Each row was made from one path, in order. Every step used is in the known rows, and no mark comes twice. Write each row's path.
Known rows
rigof -> lipori -> makav: [ 0.880 -0.433  1.639  2.227  2.209  0.781  1.350 -0.676 -0.570 -0.057
  2.521 -2.068 -1.152 -2.484  1.189  1.157  0.785 -0.315 -1.986  0.602
 -0.776 -0.832]
bagotas -> bimi -> palab: [ 0.499 -2.186  2.265 -1.119  2.042 -0.003  1.341 -1.547  2.849 -1.124
  0.234 -0.150 -3.787 -2.168 -1.603  1.372  0.256 -0.104 -2.354 -1.076
 -0.315  0.038]
palab -> makav -> lipori: [ 0.217 -0.190  2.769  1.805  1.661  0.623  2.157  0.498  0.444 -1.076
  1.830 -0.560  0.102 -1.607  0.504  0.074 -0.433  0.697 -2.099 -2.599
  0.442 -1.727]
bagotas -> bimi -> mora -> rigof -> lipori -> makav: [ 3.005 -2.839  1.879  2.488  4.342 -1.275  2.182 -0.975 -1.381 -0.302
  1.947 -2.685 -2.256 -2.422 -1.661  1.961  1.355  1.211 -4.432  1.028
 -0.834  1.266]
bagotas -> bimi -> mora -> rigof -> lipori -> pimad: [ 2.657 -3.659  3.668  0.403  5.112 -0.527  1.874 -1.461 -0.285  0.015
 -1.248 -1.427 -1.632 -2.063 -1.520  0.755  0.214  0.375 -5.872  1.618
 -0.326  1.867]
pimad -> lipori: [-0.996 -0.894  1.037 -1.248  2.236  1.916  1.046 -0.381  0.810  0.041
  0.414  0.047 -1.192 -1.414  1.733  0.840  0.720  0.522 -2.149 -1.520
 -0.374 -0.880]
mora -> bimi -> bagotas: [ 1.860 -1.238  2.024 -0.717  0.439  1.873  1.368  0.635  1.814 -0.065
  0.812  1.565  0.605  0.504 -0.159  0.582  0.448  0.908 -0.895  0.694
 -1.723  0.132]
makav -> lipori: [-1.075 -0.432  2.212  0.245  2.331  0.760  0.796 -1.639  0.088 -1.377
  0.729 -1.514 -0.466 -1.220  0.508  0.361  0.084  0.245 -2.251 -1.177
 -0.276 -1.589]
valimov -> bagotas -> bimi -> palab -> makav: [ 3.074 -1.119  2.273  0.729  2.035 -0.948  3.205  0.257  4.055  0.172
  0.716 -0.468 -3.067 -1.929 -1.687  1.490  0.896 -0.468 -1.291 -3.288
  0.353 -0.402]
mora -> rigof: [-0.223 -1.653  0.487 -1.209  1.340  0.761  2.151 -1.869  0.655 -0.627
 -0.345 -1.330 -0.468 -1.875  0.157  0.321  0.593  1.743 -1.662 -1.154
 -0.402  0.721]
valimov -> bagotas -> bimi -> mora: [ 2.109 -1.027  1.478  0.665  3.192 -0.905  0.524 -0.812  1.527  0.589
 -0.794 -2.464 -1.874 -1.114 -1.617  2.665  2.064 -0.345 -2.740 -0.565
 -1.090  1.163]
rigof -> mora -> bimi: [ 2.607 -1.380  1.949 -2.294  0.841  2.194 -0.982  0.160  1.336 -0.856
  0.377  1.145 -0.282  0.211 -0.751  0.781 -0.387 -0.136 -1.530 -1.008
 -1.715  0.967]
valimov -> lipori -> rigof: [ 0.746 -0.740  2.923 -0.701  1.450  2.341  0.091 -0.315  1.356  0.157
  1.013 -1.016 -2.134 -1.579 -0.155  1.220  0.188 -0.253 -2.140 -0.897
  0.920 -1.280]
bagotas -> bimi -> palab -> makav -> lipori: [ 1.542 -1.825  4.024  1.224  2.655 -0.682  2.827 -0.099  2.291 -1.820
  2.115  0.383 -3.069 -1.901 -2.026  0.674 -0.603  0.542 -3.049 -2.899
  0.680 -1.679]
mora -> rigof -> lipori: [ 0.933 -1.967  1.373 -0.172  3.209  0.668  2.027 -1.425 -0.856  0.934
  0.312 -1.176 -0.786 -2.353  0.273  0.399  0.663  0.878 -2.761 -0.050
 -0.746  0.743]
bimi -> palab -> makav -> lipori -> rigof -> mora: [ 2.107  0.438  5.012  0.195  2.158  1.766  1.639  1.196  2.903 -1.013
  0.952  0.984 -1.136  0.039 -3.586  0.676 -1.200  0.766 -2.822 -4.237
  1.132 -0.786]
valimov -> bagotas -> bimi -> mora -> rigof: [ 2.745 -2.203  0.901 -0.018  3.671 -1.356  1.919 -1.640  0.943  0.279
 -1.082 -2.748 -1.816 -1.084 -2.172  2.028  2.195  1.067 -2.981 -1.075
 -0.894  2.027]
mora -> rigof -> lipori -> makav: [ 1.490 -1.529  1.139  1.594  2.577  0.206  2.662 -1.621 -0.992 -0.147
  2.120 -2.454 -0.954 -2.465  0.643  0.605  0.864  1.072 -2.192 -0.026
 -0.490 -0.083]
pimad -> lipori -> rigof -> mora -> bimi -> palab: [ 3.555 -1.443  3.928 -4.187  2.931  3.324  0.257  0.991  2.799 -0.109
  0.692  3.092 -2.521  0.972 -2.517  1.326 -0.363  0.751 -2.457 -2.846
  0.158  0.103]
palab -> bimi -> mora -> rigof -> lipori -> makav: [ 3.048 -2.409  3.252  2.703  3.566 -1.413  1.688 -0.352 -1.570  0.117
  2.151 -2.258 -2.172 -1.724 -0.658  0.653  2.712  1.506 -2.450  0.274
 -2.480  0.720]
palab -> makav -> lipori -> rigof: [ 0.668  0.611  3.145  1.310  2.302  1.205  2.087  1.091  1.301 -0.721
  1.828 -0.411 -0.076 -0.993 -1.327  0.518 -0.744  1.522 -2.995 -2.341
  1.983 -1.913]
bagotas -> bimi: [-0.155 -1.756  0.654 -0.402  1.762 -0.159  0.489 -1.119  1.972 -0.887
  0.355 -0.787 -2.134 -1.808 -0.796  1.492  0.103  0.174 -2.781  0.260
 -0.321 -0.184]

Write each row's path
[ 4.367 -1.782  6.398 -0.970  1.875  2.106  1.675  0.635  2.695 -2.532
  0.667  2.245 -0.576  0.265 -1.566 -0.945 -1.847 -0.558 -2.509 -3.489
  0.170 -0.768]
rigof -> mora -> bimi -> palab -> makav -> lipori -> pimad
[ 2.895 -0.433  3.621 -1.953  2.774  2.049 -0.868  0.236  1.074 -1.490
  1.276  0.653 -0.438  1.371 -2.837  0.999 -1.041  0.730 -2.947 -1.232
  0.185 -0.583]
makav -> lipori -> rigof -> mora -> bimi
[ 0.680 -0.630  4.309  0.808  1.911  0.780  3.066 -0.131  1.548 -1.272
  1.641  0.291 -1.379 -1.858 -0.367 -0.248 -0.278  0.621 -1.781 -3.836
  0.523 -1.753]
bimi -> palab -> makav -> lipori
[ 0.384 -1.144  3.467  0.282  3.044  1.488  1.002 -1.012  0.715  0.291
 -0.995 -0.765 -0.394 -2.136  1.229 -0.107 -0.266 -1.203 -3.504  1.079
 -0.096 -0.221]
rigof -> lipori -> pimad
[ 2.434 -2.957  3.846  0.698  4.061 -1.208  0.912 -0.304 -1.479  1.185
  0.387 -1.005 -1.941 -1.538 -1.112  0.419  2.433  1.526 -3.093  0.242
 -2.597  1.594]
palab -> bimi -> mora -> rigof -> lipori
[ 0.710  0.557  1.799 -1.395  1.445  2.295 -0.777  0.257  2.397 -0.297
 -0.909 -0.279 -0.410 -0.026 -2.367  1.545 -0.468  0.484 -2.452 -1.023
  0.124  0.838]
lipori -> rigof -> mora
[-0.334 -0.406  0.514  0.576  1.726  1.639  1.816 -0.525  0.736 -0.890
  2.278 -1.237 -1.339 -1.736  1.890  0.940  0.933  0.468 -1.547 -1.638
 -0.236 -1.763]
pimad -> lipori -> makav
[ 1.643 -2.104  2.772  0.332  3.921  0.515  1.706 -0.970 -1.871  1.420
 -0.309 -1.380 -0.676 -2.175 -0.436  1.040  1.283  1.274 -3.785 -0.022
 -1.280  1.990]
bimi -> mora -> rigof -> lipori
[ 2.608 -3.178  5.048  0.652  4.274 -0.760  1.302 -0.574 -0.547  0.322
 -1.271 -1.220 -1.349 -1.428 -0.760 -0.471  1.717  0.650 -3.750  0.821
 -1.803  1.352]
palab -> bimi -> mora -> rigof -> lipori -> pimad
[ 3.268 -0.131  2.647 -1.559  0.987  2.852  0.006  1.920  3.127  0.106
  0.073  2.074  0.925  2.536 -3.283  1.531 -0.518  1.154 -2.002  0.279
 -0.957  1.172]
lipori -> rigof -> mora -> bimi -> bagotas
[ 4.356  0.243  4.445  0.746  1.650  2.258  1.396  3.405  2.423 -0.680
  1.903  2.605  1.611  2.637 -3.511  0.727 -1.161  1.623 -2.626 -1.662
  0.037 -0.508]
palab -> makav -> lipori -> rigof -> mora -> bimi -> bagotas
[ 2.926 -1.034  3.560  1.575  3.362 -1.289  3.313 -0.265  2.981 -0.832
  1.573 -0.911 -2.893 -1.392 -1.966  1.119  0.587 -0.484 -2.071 -3.720
  0.494 -1.762]
valimov -> bagotas -> bimi -> palab -> makav -> lipori
[ 1.772 -2.392  4.100  0.187  4.204  0.974  1.988 -1.370 -0.942  0.586
 -1.813 -1.437  0.030 -2.070 -0.026 -0.008  0.515  0.540 -4.734  0.731
 -0.545  1.792]
bimi -> mora -> rigof -> lipori -> pimad
[ 4.651 -0.909  4.516 -1.946  0.982  2.410  1.154  2.225  3.635 -0.257
  1.324  3.028 -1.386  0.141 -3.604  0.883 -1.239  0.846 -1.792 -3.277
  0.594  0.776]
lipori -> rigof -> mora -> bimi -> palab -> makav
[ 2.178 -2.223  3.167 -2.653  1.143  1.686  1.350 -1.133  1.990 -0.893
  1.124  1.255 -2.285 -1.388 -0.203  0.463  0.198  0.236 -0.801 -1.594
 -0.700  0.033]
mora -> bimi -> palab
[ 2.785 -0.988  2.251 -1.106  0.319  2.430  0.136  1.279  2.342 -0.355
  0.159  1.946  1.000  1.887 -1.381  1.094 -0.045  0.393 -1.194  0.040
 -2.605  1.219]
rigof -> mora -> bimi -> bagotas
[ 0.477 -0.521  4.129  1.689  1.854  1.135  2.379  0.002  1.567 -1.901
  0.239 -0.621  0.567 -1.481  0.775 -1.033 -1.211 -0.129 -2.784 -1.922
  1.357 -1.954]
palab -> makav -> lipori -> pimad
[ 4.190 -1.456  5.147 -0.749  1.657  1.516  1.348  1.099  1.771 -1.675
  2.094  2.283 -1.184  0.288 -1.854 -0.101 -1.162  0.187 -1.738 -4.077
 -0.613 -0.566]
rigof -> mora -> bimi -> palab -> makav -> lipori
[ 0.514 -1.698  1.670 -0.650  2.209  0.575  1.717 -1.363 -0.462 -0.226
 -0.917 -1.605 -0.204 -1.693 -0.711  0.854  1.233  2.145 -2.672 -1.098
 -0.973  2.035]
bimi -> mora -> rigof
[ 0.501  0.331  1.813 -2.133  2.688  3.022 -0.332  0.878  1.919  0.234
 -0.431  0.705 -0.824  0.478 -1.421  1.601 -0.296  0.693 -3.209 -1.964
  0.236 -0.031]
pimad -> lipori -> rigof -> mora
[ 1.318 -2.653  2.699 -0.153  2.200 -0.989  1.038 -0.570  0.061 -0.402
 -0.528 -1.251 -1.542 -1.139 -1.247  0.261  2.485  2.258 -1.927 -0.981
 -2.257  1.508]
palab -> bimi -> mora -> rigof
[ 1.176  0.136  4.752  0.540  2.506  1.232  2.997  0.396  2.466 -0.858
  1.687  0.388 -1.702 -1.328 -2.281  0.329 -0.676  1.252 -2.492 -3.525
  1.985 -1.785]
bimi -> palab -> makav -> lipori -> rigof
[ 3.552 -0.988  5.375 -0.815  2.397  1.422  2.793  0.985  2.106 -1.045
  2.954  1.889 -1.879 -0.539 -2.504  0.216 -0.981  1.385 -2.191 -3.139
  1.883 -1.734]
mora -> bimi -> palab -> makav -> lipori -> rigof
[ 3.865 -2.320  2.006  0.935  5.616 -1.539  2.007 -1.167 -0.603  1.797
 -0.367 -2.644 -2.163 -1.590 -1.943  2.186  2.274  0.241 -4.098 -0.002
 -1.282  2.015]
valimov -> bagotas -> bimi -> mora -> rigof -> lipori
[ 1.136 -2.274  2.806 -0.431  3.424  0.875  2.501 -1.854  0.196  0.002
 -1.217 -1.229 -0.269 -2.200  0.717 -0.571 -0.119  0.219 -3.603  0.625
  0.032  0.639]
mora -> rigof -> lipori -> pimad
